What can hang from each mark:
U: L Y
R: L
T: L
Y: L U
S: L
L: J P R S X Y
J: L Y
W: L
X: L
P: L

Each row was made from one small tree. Brackets hold a mark, then the marks that hang from it, in alphabetical order. Every link used is in the known rows. Write each row's tree.
Known rows:
{S {L J P}}: [  0  -1  10   9   1   0  15   4  -9  -5  -2  -9   4   0  -9  -2   0  -9
   9   6  12  -6   3  -9  -7  -6   5  -5   7  -1   0 -14]
{U Y}: [-22 -25  22  -7  16  17 -17  11  -9  12 -20   3  -3   0  -7  -1   3  -2
   2 -14  -8  -8  -9  22 -12 -11   7 -16  14   8   3  -4]
{T {L P R X}}: [  0  25   0 -13   3   2  -1  -4   5  -5 -13   0  -3   1  -9   8  -3  13
  -9   9  -2  -2   9  12 -13   2   0  10 -13  -5   3   8]
{L J R X Y}: [  7  11 -26  -4  -8   1  -1  -7  18 -15   9  -1   3  -5  -6  -2   0  -4
  12   4   8  12  12  -2   3  14   9  22 -18   6   0  -2]
{P {L R S X}}: [  6  21 -28 -13  -8  -5   1  -5   7   8   4  -6   3   0  -3  15  -3   6
   5   0 -15   4   2  -6  11   4  -6  22 -12   5   5   8]
{L R S}: [  5  10   4  -2   0  -3   4  -3  -6   1  -5   2  -9  -4   1   7  -2   3
  -1  -2 -12   4  -5  -4   0  -5  -9   7   2   7   5  17]
{X {L {Y U}}}: [ -3 -16   8  -6   9  12 -15   0  -1   1  10  16  -5  -3   7 -12   6   2
  -6 -17  -4  13   1  18  -2   8  -7 -17  17 -11   6  -5]
{R {L {J Y} P}}: [ 15  -3   9  17   6  -1   5   1  -3 -13  -4  -7 -13  -1  -8  -6   9   2
  -2   1  28 -14   0  -7 -19 -16   5 -10  -3   3  -8   6]
{X {L P}}: [ -9  -7  18  -2  14   9  -3  -1  -8   2 -13  11 -11  -2  -5   3   6  -4
 -12  -1   4 -12   6  20  -8  -9  -8 -18   9 -10   2  10]
{Y {U L}}: [-10 -27  28  -9  12   8 -19   3 -23   8  -8  13  10   2  -7 -10   1  14
   1 -11 -24   6 -11  13 -14  -9  -3 -19  18 -13   6 -13]
{J {L Y}}: [-20 -14  -1   2   4  -6  -1   1   4   4 -11   1  10  -3   8 -11 -10 -15
   3  -1   3 -12 -14   8   7 -10  16  -9   3  -1  -1  -1]
{X {L R S}}: [  5   4   3  -8   3  -5   0  -4 -10  -2   2  10 -19  -6   0  13   6  -3
  -8  -2 -13   3   4  -1   5   7 -13  -1   7  -1   6  24]
{L J R S {Y U}}: [ 25  11 -13  10 -14  -2   1   6  -1  -9  25  -1  -4   1   2  -9   7  11
   9  -9  -5  25   1 -16   7  14  -6  11   8   4   4  -3]
{S {L Y}}: [ -9  -5   1  -1   7   2   8  -2   8  -2   3  -4   8  -5   4 -10 -13 -10
   9   0   4   0  -3   2  -2  -3   3 -10   1   0   2 -13]
{W {L J P S X}}: [  8   9   0   3 -15  -6   9   3  -4   1  -3  -5   5   6   2  12  10   1
   1  11  13 -16  14 -19  10  -3   5  11 -10  -3 -12  -7]
{J {L P R S} Y}: [ 15  10  -1  21  -7 -14  19   3 -16  -1 -14 -16 -10   7   5  18 -10 -11
  -6   5  11 -17 -17 -23  10  -3  10  -7 -10  11  -1  34]
{T {L J R Y}}: [ -4   8  -8  -1   4  -9  -1  -7   9  -9   8  -2  -5  -4  -7 -14   2  10
   0   8  -6  16   5   0  -7  12   6   9   3   1   0  -8]
{L R S Y}: [ 7 18 -9  5 -4 -2  6 -4  8 -4  6 -1 -4 -4  7  1 -8  0 -3  0 -6  8  0 -5
  5  2 -5  7 -3 10  1 11]
{X {L Y}}: [-15 -15   3  -7  14   6 -10  -6   7  -1  -1  16  -7  -6   4  -7   4  -6
  -5  -4   0   0   4  20   0   0  -3 -13   7  -5   1   3]
{P {L J X}}: [-11  -9 -18 -11  -2  -1  -8  -6   6   4   4   1   9   0  -9   0   9   2
  18   0  -1  -1   3   5   1  -2   4  14  -6   0   4 -17]
{Y L}: [-25 -25  18   4  10   3 -11  -1  -4   9   2  11   7  -4   5  -5  -4  -6
  -7   1 -15  -1 -13  18  -5  -7 -13 -10   6  -3   5   3]
{S {L J R X}}: [  7   9 -15 -14  -8  -7  12  -3   1 -14   4  -7   3  -5  -6   5  -4 -12
  22   7   3   8   8 -18   2  15   6  17 -15   3   3  -8]
{P {L R S X Y}}: [ 10  28 -38  -9 -10  -4   1  -6  23   3  11  -8   7   1  -1   9  -9   7
   6   1  -8   9   5  -6  16  10  -5  23 -15   6   2   4]
{W L}: [-24 -20  20  -8   5   1   4   1  -5  16 -19  -2   3  -2  11  -4   0  -4
  -9   3  -4 -15 -11  10  -2 -15  11  -8  11   0  -9  -4]
{L S {Y U}}: [  9  -2   5  10  -3  10 -10   2   1   3  13   9   4   1  10  -8   2   9
   4 -17  -4  12  -4  -1   3  -1 -11  -4  10   0   5  -6]
{L J P}: [ -2  -4  11  14   5   6   1   0  -8  -2 -10   2  -1   0  -9  -5   9   0
   4   3  10  -9   2   7 -11 -10   3  -2   3  -1   0  -8]
{J {Y U}}: [  0 -28  17  11  11  16  -9  -4 -11   8  -5   3  -6   5   9  -1   4   5
   3 -16   3   4 -20   8 -10  -6   5 -19   6   6   3   9]
{W {L J X Y}}: [-11  -9 -12 -10  -8  -4   2  -5  16  -3   2  -4  10  -1   8  -4   5  -8
   8   7  15  -6   9  -5  10   1  17  10  -8   0 -13 -20]
{X {L J P R}}: [  8   7  -1  -2   1  -2   7   1 -11  -8  -2   4 -19  -2 -11   3  10  -7
  -5   7   5   2   9   5  -4   8  -2  -1   7  -7   2  11]
{P {L R S {Y U}}}: [ 18  18 -24  -3 -10  -2   2   5   5  12  20  -8   4   5   4  -4  -3  18
  -1 -11 -17  24  -8  -6  11   9 -11  10  12   1   7  -4]
{P L}: [-23 -14   2  -6  11   5  -4  -4   1  18 -10   0   6   0  -2  -4  -3   5
   1  -5 -14  -6 -12  19  -4 -14   3  -3  10   2   5  -7]

Which tree is each row?
[ -3 -33  15   8   4  -3  -6   4 -18  10  -9  -1  -4   6  14  -3  -1  -9
   3 -14   4 -10 -30  -3   2  -5  16 -20   8   2   5   9]  {J L {Y U}}
[ -9  -9   5   1  -2  -4 -14  -5   4   3  10  18   9  -1   6  12   0  -7
  -1   1 -11  -5   0  -1   9   0 -19   5 -11  -2   6   4]  {Y {L S X}}
[  5   4 -13   3  -4   4  -6   4   5  14  18   1   8   6   8  -8   0  17
   2 -16 -11  15  -8  -1   8   0 -12   2  14  -2   5 -14]  {P {L S {Y U}}}
[-14 -17   2 -14  -5  -4   0  -2   0   3  -6  -1  11  -1   6   1   9  -6
   7   8   7 -12   3  -2   6  -1  17  10  -5  -1  -8 -13]  {W {L J X}}
[-10 -12  12   3  -7 -13   7   2 -10   7  -3  -3   0   1   7  -1  12  -2
   0   6  -1 -12  -2 -18   9  -7   4   2   9   0 -11  -7]  {W {L J S}}
[ 10   7 -11   4  -4  -7  13  -1  -2  -4 -19 -13  -3   7   4  18 -12 -17
   0   8  17 -20 -11  -8   5   0  22   0 -26   7  -2  25]  {J {L P R X} Y}
[ -6  12  22   8   8  -2  -3   1  -7   1  -7   8  -5   4  -3   3   4  17
 -13   4  -5  -8   4   4 -11 -15 -13  -4   5  -4   1   3]  {T {L P S}}
[ 19  29  -8  -1 -10   4   5  -1   3  -7  -5  -1  -2   0  -3  17  -2   3
  -2   4   4  -5  10  -5   2  -1 -10  15 -19   2   5  18]  {L P R S X}
[  7  18 -25 -14  -4   3  12  -5  17 -11   3  -8   8  -6   1   4 -21 -11
  12   4   5   9   7  -7   5  14   5  11 -18   3   3  -4]  {S {L R X Y}}
[  6  33 -13  -8   1   5   4  -5  18  -8  -5  -3   2   2  -6   1  -9  13
  -8  10   5   5  15  10  -8   5   2  10 -17  -4  -1   2]  {T {L P R X Y}}
[-21 -27  14 -11   9  12 -24  11   3  11   0   7  12   4  -7  11  -1 -13
  -1  -7 -11  -6  -2  18  -4   3  -6  -9  -2   1   1  -4]  {U {Y {L X}}}
[ -2  -6  -2   7   3  -6  -5  -7   2 -13  17  15 -10  -3   1  -4  16  -7
   5   0   3   5  14 -11  11   8  -7  -5   8  -4  -3  -1]  {X {L J S Y}}
[-10  -8  15   6  -2  -2  12   6  -9   9 -13  -8   1   5   2  -6   7  -3
  -6  10  11 -16  -1   1  -2 -10  11  -5   7  -4 -13 -11]  {W {L J P}}
[ 14  20   4  -2  -2  -6   8   1  -8  -4  -3   4 -18   0  -3  14   3  -1
 -14   3  -6  -3  10  -1   3   4 -15  -7   4  -5   3  25]  {X {L P R S}}
[-17  -7   5   1   9  -7 -10  -9   8  -8   6   5  -2  -2  -4 -18   9  11
   2   4   1   7   4   7  -8  -2   7   2   9  -1  -3 -19]  {T {L J Y}}
[-10  -1   7   5  -1   6  11   3   5   9 -14  -9   8   3  10  -6  -8   0
 -15   7  14 -14   1  12   1 -12  11 -11   4  -5 -16  -8]  {W {L P Y}}
[-15 -20   1  -1   0  -5 -14  -3   5  -4  13  12  12  -4  -1   0   5 -12
   5   3  -2  -1   1   5   1   6  -8   8  -8  -3   3  -8]  {Y {L J X}}
[  5   1  -7  11   0   2   3  -5   5  -1   3  -5  -1   7   0  19 -13 -10
 -13  10   7  -3  -6   1  -1   8  -4  -5 -24   5   0  25]  {J {Y {L P R X}}}
[22 19 -5  5 -2 14  4  7  3  0  2 -7  0  1  2 -8 -8 11 -8 -8  2 15 -1 12
 -8  6 -3 -2  7 -1  5  0]  {L P R {Y U}}
[  2  11 -11  -6   0  -2  16  -2  11  -5   3 -10   3  -6   3  -5 -20  -9
   5   3  -2  11  -3  -6   1   8   2  -1  -2   3   2  -1]  {S {L R Y}}
[  7   7   6  -1  -8  -9  19   9 -10   7 -15 -16  -4   3   1   0   1  -2
  -8  16   7  -7   1  -5  -2   0  12   6   5  -1 -13  -1]  {W {L J P R}}
[ 10   2   6   7  -2  -5 -14   2  -1  -8  23   9  -1   4   1 -14  15  20
   4  -7  -6  22   5 -12  -2   8  -7   2  14  -5   3 -21]  {T {L J S {Y U}}}
[ 10  13   1 -11   0  -2  -8  -1   8 -14   1  14   2 -10  -2   4   6   5
   2  -5   5 -10   8  -5  -6 -13 -14  12 -11  -2   3   8]  {R {L S X}}
[ 27  22  -6   2  -7   7  17  12   2  -4   7 -15   5   2   0  -6 -16   2
   0  -4   5  17   0  -6  -4  13  -4  -5   6  -5   4  -7]  {S {L P R {Y U}}}
[  6  15  -9   6  -9  -7  21   6   6   2  -3 -21   1   4   2  -5  -3  -2
  -9  14  13   0   5  -7   5   4  14   6   3  -2 -16  -7]  {W {L J P R Y}}
[  0   3   7 -19   6  15 -13  13 -13   2 -21  -5   9   9 -30  15  -6   5
   1   1 -11  -4  10   9 -13   1   7  -8  -7  -5  -1  -1]  {U {L P R X} Y}
[-12 -27  17  25   5  -5  -5  -8  -7   5  11   6  -5   3  12  10  -4  -7
 -11   0  -5  -5 -18  -9   4  -5 -11 -16  -4   7  -1  20]  {J {Y {L S}}}
[ 19   9 -24  -5 -12   8  -6  -1   9 -10  20   0   6  -2   0  -9   4   5
  16  -8   2  25   7   0   2  20   3  19  -8   3   5 -10]  {L J R X {Y U}}
[ -6 -27  15  16   5  -8  -5 -10 -23  -7   2   6  -3   7  -8   6  10   3
  10   2  -6  -1  -6 -23  -3  -9   5 -16  -3   4  -5   2]  {U {L {J Y} S}}
[  8  14   0   3   1  -3  -3   4  13 -10   6   7  -2 -11   4 -10   0   6
  -5  -6   5  -2   3  -6  -4 -15 -12   1   3   0  -1   1]  {R {L S Y}}
